Each row was made from one small tree. Brackets hold a mark, then the marks that hang from it, in alphabetical order. Every link used is in the known rows. Write each row's tree.
(in the rows, 100 means zero)
Known rows
[nanob loza sunu zoka]: [111,90,108,92,75,117,98,108,94,120,65,49,105,64,114,65,91,91,114,63,110,106,106,112,76,114,97,116,106,102,110,104,92,91,118,85,108,104,83,105,68]
[zoka nanob [rebon [loza sunu] [zatotud nini]]]: [85,93,118,116,106,118,79,116,98,148,95,105,99,102,77,101,91,61,112,77,101,108,102,135,87,150,117,116,66,89,67,143,85,75,130,135,114,109,90,119,82]
[rebon zoka]: [80,96,107,107,85,124,99,129,98,131,83,88,101,75,103,98,103,72,116,73,104,99,102,98,76,121,98,100,90,116,103,135,66,70,96,123,112,105,105,110,107]
[sunu [nanob [zoka [rebon loza]]]]: [84,92,114,107,78,105,89,123,113,131,94,61,94,81,102,99,92,66,142,69,98,112,108,124,71,128,121,99,63,131,105,145,98,83,118,108,103,111,83,125,80]
[zatotud [nanob sunu] nini [rebon loza]]: [77,76,123,87,74,116,100,105,81,140,69,101,77,86,86,105,88,74,114,96,109,121,109,122,98,131,102,132,99,96,92,146,89,69,104,97,120,91,88,116,75]
[rebon loza [zatotud nanob]]: [86,97,113,101,80,119,108,107,93,142,67,86,94,94,93,107,105,72,116,79,95,113,105,129,89,134,130,92,79,105,93,155,68,60,92,132,117,99,103,122,103]
[sunu [nanob [zoka rebon]]]: [84,96,108,113,76,119,92,127,121,121,82,57,101,76,114,103,88,71,140,75,101,108,110,106,75,118,111,102,67,135,123,126,95,89,114,102,99,112,86,122,88]
[nini [loza nanob] [zatotud zoka]]: [104,123,102,97,77,125,85,131,119,111,69,94,102,73,93,94,89,72,149,88,97,85,93,124,87,114,85,122,108,116,112,116,84,62,102,119,99,79,105,120,90]
[loza [zoka [rebon zatotud] sunu]]: [56,93,108,116,77,130,74,148,108,128,76,77,106,93,102,98,91,65,113,38,112,94,104,86,91,124,108,106,100,116,88,115,69,79,105,113,109,98,99,114,103]
[kono [loza nanob sunu [zoka rebon]]]: [97,113,109,118,106,119,80,164,110,112,80,98,89,95,115,95,114,89,134,47,79,80,99,111,101,120,101,132,82,120,94,118,79,78,119,121,95,74,87,130,101]
[rebon loza]: [91,85,118,100,80,116,90,109,96,137,96,82,92,74,100,96,106,70,130,71,99,100,103,130,78,128,116,91,95,115,100,144,74,72,103,124,110,98,94,107,92]
[nanob zoka]: [88,95,109,96,84,122,100,114,107,132,78,64,99,63,112,93,102,74,128,67,98,104,104,130,69,122,111,93,94,118,115,120,83,75,103,106,112,102,92,113,86]
[zoka [loza nini] nanob sunu]: [96,77,117,109,83,132,78,117,107,111,88,94,98,72,102,95,104,55,105,74,89,90,81,104,90,137,119,127,92,125,79,125,89,86,102,95,102,104,99,102,82]
[loza nini [sunu nanob] zoka]: [107,88,105,115,114,110,91,148,108,105,80,101,96,88,106,97,111,69,131,79,72,87,103,106,69,136,102,91,102,126,116,114,72,82,114,100,98,95,115,129,114]
[zatotud nanob nini rebon]: [71,84,116,98,81,123,103,110,100,139,58,102,80,75,94,118,93,67,131,101,107,119,107,120,96,125,103,120,91,112,109,131,77,63,94,107,124,94,94,122,88]
[zoka [loza zatotud] nanob sunu]: [101,84,113,119,66,137,80,119,109,122,86,94,103,62,97,80,97,62,94,78,99,94,89,119,87,132,123,116,81,117,70,125,99,83,110,88,113,111,97,106,75]
[nanob [loza nini] sunu zoka]: [120,88,110,84,88,116,100,111,92,111,58,64,103,70,120,68,98,81,116,73,100,109,104,107,68,121,96,126,112,100,118,99,85,94,120,81,94,100,88,107,75]
[zatotud [nini loza] rebon [zoka sunu]]: [53,89,125,92,68,116,77,115,107,117,65,96,88,61,87,108,83,58,129,88,121,99,105,104,96,114,89,140,125,115,85,107,77,66,109,89,130,80,108,106,77]
[nini [zatotud [nanob sunu] zoka]]: [83,103,110,97,72,136,96,113,94,114,59,88,106,91,94,92,94,74,107,85,98,114,90,109,93,114,80,129,104,91,138,123,105,77,90,100,108,95,111,117,84]
[rebon loza [zatotud nanob nini]]: [80,95,116,97,86,116,98,116,95,155,64,96,82,92,80,106,96,71,112,94,94,117,108,144,85,139,124,98,86,102,77,149,68,57,98,126,117,100,104,124,92]
[rebon zatotud [zoka loza nanob]]: [80,105,106,119,82,128,106,118,97,135,81,86,115,80,87,93,98,71,86,71,98,92,93,106,94,130,116,99,60,109,60,150,75,71,104,122,122,106,104,108,95]
[zoka [nanob [loza nini sunu zatotud]] rebon]: [132,96,110,124,103,121,87,123,99,108,69,107,109,85,107,72,103,57,110,87,99,107,97,108,73,137,103,138,75,91,100,105,94,96,133,107,94,114,91,127,78]
[sunu nanob]: [96,82,106,113,73,120,92,125,118,121,85,75,98,68,107,109,97,75,135,90,95,96,106,104,84,123,113,90,80,136,120,130,75,81,103,111,105,108,100,112,105]
[kono [nanob [zoka loza]]]: [101,108,114,103,77,115,100,128,106,125,83,51,95,79,113,82,108,84,118,65,84,104,94,150,75,123,116,102,91,124,103,125,89,88,110,81,109,96,79,104,83]
[sunu [nanob loza]]: [111,82,100,114,70,116,95,118,116,118,81,62,99,66,105,89,93,77,137,90,98,97,104,97,86,117,112,94,83,134,115,117,78,86,111,97,108,111,91,111,95]
[rebon [loza [nini zatotud] zoka]]: [97,97,109,92,87,126,83,137,96,131,82,97,98,90,94,79,109,57,131,69,84,89,95,138,73,139,99,89,129,112,105,135,85,68,99,112,95,87,114,123,94]
[nanob [loza [zoka rebon sunu]]]: [80,90,107,114,65,124,64,146,108,119,79,73,98,82,103,76,94,66,123,41,112,91,100,87,89,114,101,115,109,124,94,100,81,89,112,93,106,102,85,109,82]
[nini zatotud]: [89,91,104,99,72,140,91,119,111,133,83,81,108,72,100,99,96,71,141,84,101,96,96,115,87,127,94,86,108,117,127,121,81,77,95,117,105,100,102,108,96]
[zoka [loza [nanob sunu]] rebon]: [95,98,112,117,76,121,93,145,107,111,91,83,98,86,117,93,88,91,118,59,98,92,97,98,101,117,93,148,71,117,98,127,81,92,118,104,89,88,68,108,73]
[kono [nanob [loza zatotud]]]: [134,100,105,112,66,121,89,133,101,120,64,66,102,75,114,69,103,79,116,89,101,104,100,138,71,123,114,116,103,106,110,109,85,90,117,89,104,109,88,109,90]
[loza nanob nini [zatotud [zoka rebon]]]: [111,114,116,121,103,115,93,151,106,99,56,116,98,88,118,88,99,56,115,87,84,110,105,117,65,119,97,167,80,99,108,123,93,75,116,111,81,90,104,137,88]
[rebon [zoka loza]]: [75,98,112,115,81,121,104,128,95,128,90,88,100,72,99,89,102,75,104,67,92,92,94,103,88,121,97,94,78,122,83,140,66,74,101,109,119,95,98,105,92]
[loza nini sunu zoka]: [96,91,110,110,120,116,92,140,93,112,74,106,96,88,107,87,117,71,121,62,78,90,98,115,70,136,96,95,117,109,112,110,66,75,108,110,103,86,111,125,108]
[sunu [nanob [loza nini zoka]]]: [116,88,98,110,85,112,91,143,113,109,66,76,98,75,108,81,104,70,132,82,84,87,106,104,71,122,108,99,108,135,109,115,73,86,111,92,94,99,102,125,98]
[nanob sunu [zoka [loza nini] [rebon zatotud]]]: [80,98,119,100,91,120,112,124,93,117,60,70,111,93,118,85,88,77,97,54,98,108,107,101,87,130,103,133,82,99,95,121,80,94,122,96,98,89,89,112,73]
[zoka [loza sunu zatotud] nanob rebon]: [99,99,117,138,93,127,94,124,104,120,89,107,106,85,98,80,101,67,102,71,97,100,94,121,90,135,107,117,55,100,89,128,99,93,129,106,111,105,84,122,72]
[nanob [loza nini sunu [zatotud rebon zoka]]]: [108,90,123,110,114,105,118,110,74,96,45,119,107,76,109,74,109,56,111,87,89,112,100,103,75,122,86,145,95,82,102,101,89,81,128,75,123,79,108,129,81]
[zatotud [nini [loza nanob]]]: [108,108,107,96,79,113,75,143,130,133,74,95,81,65,96,105,86,84,151,97,101,86,111,139,81,126,103,117,109,128,91,116,60,60,110,124,97,92,92,113,89]
[nanob sunu]: [96,80,111,99,75,126,92,116,98,121,81,76,102,74,110,95,98,88,113,74,108,99,104,102,86,122,97,115,104,105,121,118,78,86,104,113,105,99,91,101,90]

Which tree is each row?
[85,105,103,123,86,110,73,152,122,111,81,85,95,88,96,99,95,82,147,65,106,81,111,96,87,128,93,89,95,131,113,110,70,84,123,118,105,94,95,130,100] : [nini [loza [sunu nanob] [zoka rebon]]]
[100,116,114,106,97,127,88,143,112,101,71,108,103,94,110,99,93,53,138,82,82,102,88,106,82,119,83,151,89,109,122,123,96,74,106,115,80,87,101,127,88] : [loza nanob [nini [zatotud [zoka rebon]]]]
[114,106,107,97,119,109,118,107,88,119,38,85,100,97,108,79,109,70,118,80,77,117,98,119,74,135,113,107,86,94,102,106,72,74,113,93,114,98,104,134,94] : [rebon [zatotud [nanob [loza nini sunu] zoka]]]
[81,112,104,106,81,141,85,147,108,122,53,99,96,103,102,97,102,58,130,73,93,104,97,107,87,130,91,111,111,111,138,124,92,72,90,120,89,96,104,138,96] : [loza [nini [zatotud nanob]] [zoka rebon]]
[77,97,119,117,77,131,70,121,105,122,80,87,101,86,88,97,81,70,92,82,116,113,99,112,86,118,87,163,85,91,102,123,113,93,118,113,105,108,90,109,62] : [zatotud nini [zoka [nanob sunu] rebon]]
[120,95,112,106,114,103,91,131,97,124,100,107,90,87,102,95,110,77,141,71,76,95,95,135,78,135,111,108,78,112,89,139,71,66,115,119,102,90,92,119,98] : [rebon [loza nanob sunu]]
[77,103,114,93,80,126,112,119,96,139,50,75,92,90,92,86,83,90,92,81,92,117,110,135,91,128,109,112,87,100,76,123,81,76,111,84,120,95,92,117,69] : [rebon [zatotud [nanob sunu [zoka loza]] nini]]
[115,84,110,103,69,124,86,125,98,130,63,83,94,65,98,63,84,86,105,100,113,107,117,122,75,121,94,127,113,92,93,98,84,89,126,84,108,103,92,108,67] : [nanob [loza [zatotud nini]] sunu]
[126,97,115,88,99,111,85,140,100,116,74,102,89,77,114,75,102,53,126,81,73,107,101,145,47,138,129,137,98,113,65,126,94,65,120,79,83,99,106,130,86] : [rebon [loza [nanob [zoka sunu]] nini zatotud]]
[58,94,121,105,69,130,115,102,90,118,73,96,109,74,93,92,94,59,121,74,97,98,88,111,110,112,82,117,89,108,104,133,97,74,102,83,132,73,97,108,71] : [nini [zatotud rebon [zoka loza]]]
[80,102,123,125,71,127,89,115,99,108,87,82,112,85,98,86,91,72,82,59,109,103,90,100,102,112,92,153,66,96,98,132,114,98,117,104,106,97,81,104,57] : [zatotud [zoka loza [nanob sunu] rebon]]
[90,114,120,119,92,122,102,135,94,106,37,112,94,94,109,98,105,50,95,92,93,125,104,110,71,120,101,153,78,90,128,124,94,75,102,111,96,98,112,142,84] : [loza nini [zatotud nanob [zoka rebon]]]
[80,86,114,95,91,110,89,135,89,122,94,110,90,77,99,101,97,59,125,70,95,100,90,91,86,126,107,138,82,122,56,154,78,56,105,96,113,92,97,113,102] : [zatotud [rebon [loza nanob] [zoka sunu]]]
[90,82,115,104,99,112,107,105,91,130,59,106,80,82,90,99,97,70,133,98,98,115,101,115,100,127,93,120,91,101,99,111,74,72,114,88,136,92,88,125,81] : [zatotud [nanob [loza sunu]] nini rebon]
[132,86,108,111,112,119,88,107,98,110,77,98,106,76,103,82,110,64,123,84,85,99,88,111,77,136,107,120,94,104,102,111,83,87,121,109,102,107,96,115,86] : [zoka [nanob [loza nini sunu]]]
[73,105,105,90,58,129,89,123,107,128,63,84,106,68,92,94,93,72,152,72,117,80,107,111,101,124,81,82,135,118,115,117,81,68,100,110,117,73,101,119,90] : [nini [loza zoka] [zatotud rebon]]
[87,110,117,121,121,108,109,136,101,120,74,113,92,97,89,90,93,78,105,80,68,96,93,137,91,126,97,130,71,104,58,121,69,65,124,94,121,74,104,120,87] : [rebon [zatotud nini [zoka [loza nanob sunu]]]]
[87,112,109,93,84,138,96,122,105,121,50,87,96,97,110,97,96,54,137,82,91,119,96,117,77,128,94,116,95,111,137,122,100,73,96,108,89,103,95,132,82] : [loza [nini [zatotud [nanob [zoka rebon]]]]]
[81,121,108,97,66,131,92,114,110,119,52,92,99,82,88,100,96,65,132,94,106,99,94,120,93,116,88,108,111,106,131,120,87,62,87,117,111,90,115,124,84] : [nini loza [zatotud nanob zoka]]
[67,87,107,112,72,126,66,151,109,138,67,77,97,91,90,77,83,66,115,54,114,96,111,100,89,123,102,116,111,115,64,98,69,81,117,95,113,99,90,112,80] : [nanob [loza [zoka [rebon [zatotud nini]] sunu]]]
[109,90,109,108,72,122,90,128,106,139,64,87,91,63,97,71,90,73,120,99,104,106,114,139,71,125,105,109,103,104,90,104,79,78,119,93,114,106,96,116,73] : [nanob [loza [zatotud nini]]]
[66,97,117,104,83,118,118,101,90,116,50,96,96,79,101,113,104,64,113,83,102,119,95,105,96,110,99,132,77,101,119,137,92,66,87,102,130,84,101,125,89] : [zatotud nanob rebon zoka]
[100,99,106,122,101,119,94,144,95,122,70,101,99,82,102,78,112,78,114,66,88,92,106,128,66,132,100,85,106,98,103,109,79,77,115,104,117,94,112,130,99] : [loza sunu zatotud zoka]
[102,91,105,100,70,122,109,107,89,126,46,71,103,89,103,83,92,89,102,80,108,111,107,94,98,122,105,116,91,95,108,118,69,80,103,107,112,102,91,112,90] : [rebon [zatotud [nanob loza sunu]]]
[67,106,114,114,73,134,88,122,104,120,78,86,110,87,99,97,90,58,127,70,107,106,93,104,93,112,81,120,92,105,131,123,100,80,101,116,109,96,100,115,80] : [nini [zatotud [zoka rebon]]]
[116,96,102,109,68,121,88,141,92,120,59,75,107,72,105,52,96,92,100,64,108,93,113,113,74,116,95,109,120,93,101,99,88,90,121,85,105,96,96,115,76] : [nanob [loza zatotud zoka] sunu]
[114,102,105,124,99,128,86,137,101,124,77,101,107,81,92,75,110,71,104,73,93,92,99,138,66,137,108,94,95,94,93,117,99,80,119,111,110,106,108,132,94] : [loza sunu zatotud [zoka nanob]]
[83,93,107,88,81,124,85,135,90,127,94,113,98,82,92,96,90,54,142,77,95,98,84,95,91,129,95,125,95,121,63,151,91,54,104,93,108,91,103,116,99] : [nini [zatotud [rebon [loza nanob] [zoka sunu]]]]
[126,97,107,104,83,123,96,141,105,116,71,90,101,72,113,84,92,91,115,88,96,98,108,115,71,125,103,134,93,101,103,119,86,78,118,103,90,96,94,117,93] : [loza [nanob sunu] zatotud]
[88,96,115,109,81,138,54,151,113,108,73,90,94,82,111,94,113,60,109,53,97,86,89,91,96,126,119,148,105,123,91,119,97,85,108,111,91,97,99,117,90] : [kono [loza nini [zoka nanob rebon sunu]]]
[70,104,110,123,106,120,94,140,97,128,75,91,109,103,101,96,101,77,118,46,100,93,108,104,89,130,99,92,90,102,102,116,66,78,116,125,114,89,98,125,106] : [loza sunu [zoka [rebon zatotud]]]
[97,91,106,95,71,123,89,112,104,123,60,67,88,73,106,79,98,68,126,70,98,114,94,111,79,118,116,111,94,120,99,104,88,76,99,77,113,111,93,116,79] : [zatotud [nanob loza [zoka sunu]]]
[87,90,114,116,65,132,96,130,103,120,64,100,87,78,100,86,102,64,99,79,89,105,92,114,89,126,120,114,82,117,84,122,81,76,97,80,118,100,101,118,80] : [zoka [loza [zatotud nanob]] sunu]
[76,113,108,111,69,119,74,146,117,127,74,75,96,79,99,95,96,80,139,52,120,82,114,111,89,121,95,96,113,122,114,114,68,77,108,132,103,89,87,119,88] : [nini [loza [zoka rebon]]]
[83,88,112,109,73,132,64,159,111,139,69,97,85,72,89,79,92,65,111,78,100,94,111,132,64,130,106,107,127,114,72,103,84,72,108,85,112,100,114,118,87] : [loza [zatotud nini] [zoka sunu]]
[133,86,109,111,109,111,103,122,89,109,61,106,102,77,112,70,109,67,120,92,85,103,103,116,66,135,99,114,102,95,106,98,69,84,127,92,104,97,107,125,92] : [nanob [loza nini sunu zatotud]]
[94,84,114,115,70,108,105,121,105,117,53,93,97,63,91,84,82,62,118,116,102,114,113,114,81,112,97,132,81,109,90,117,100,80,127,65,128,96,103,126,73] : [sunu [nanob [loza [zatotud nini rebon zoka]]]]
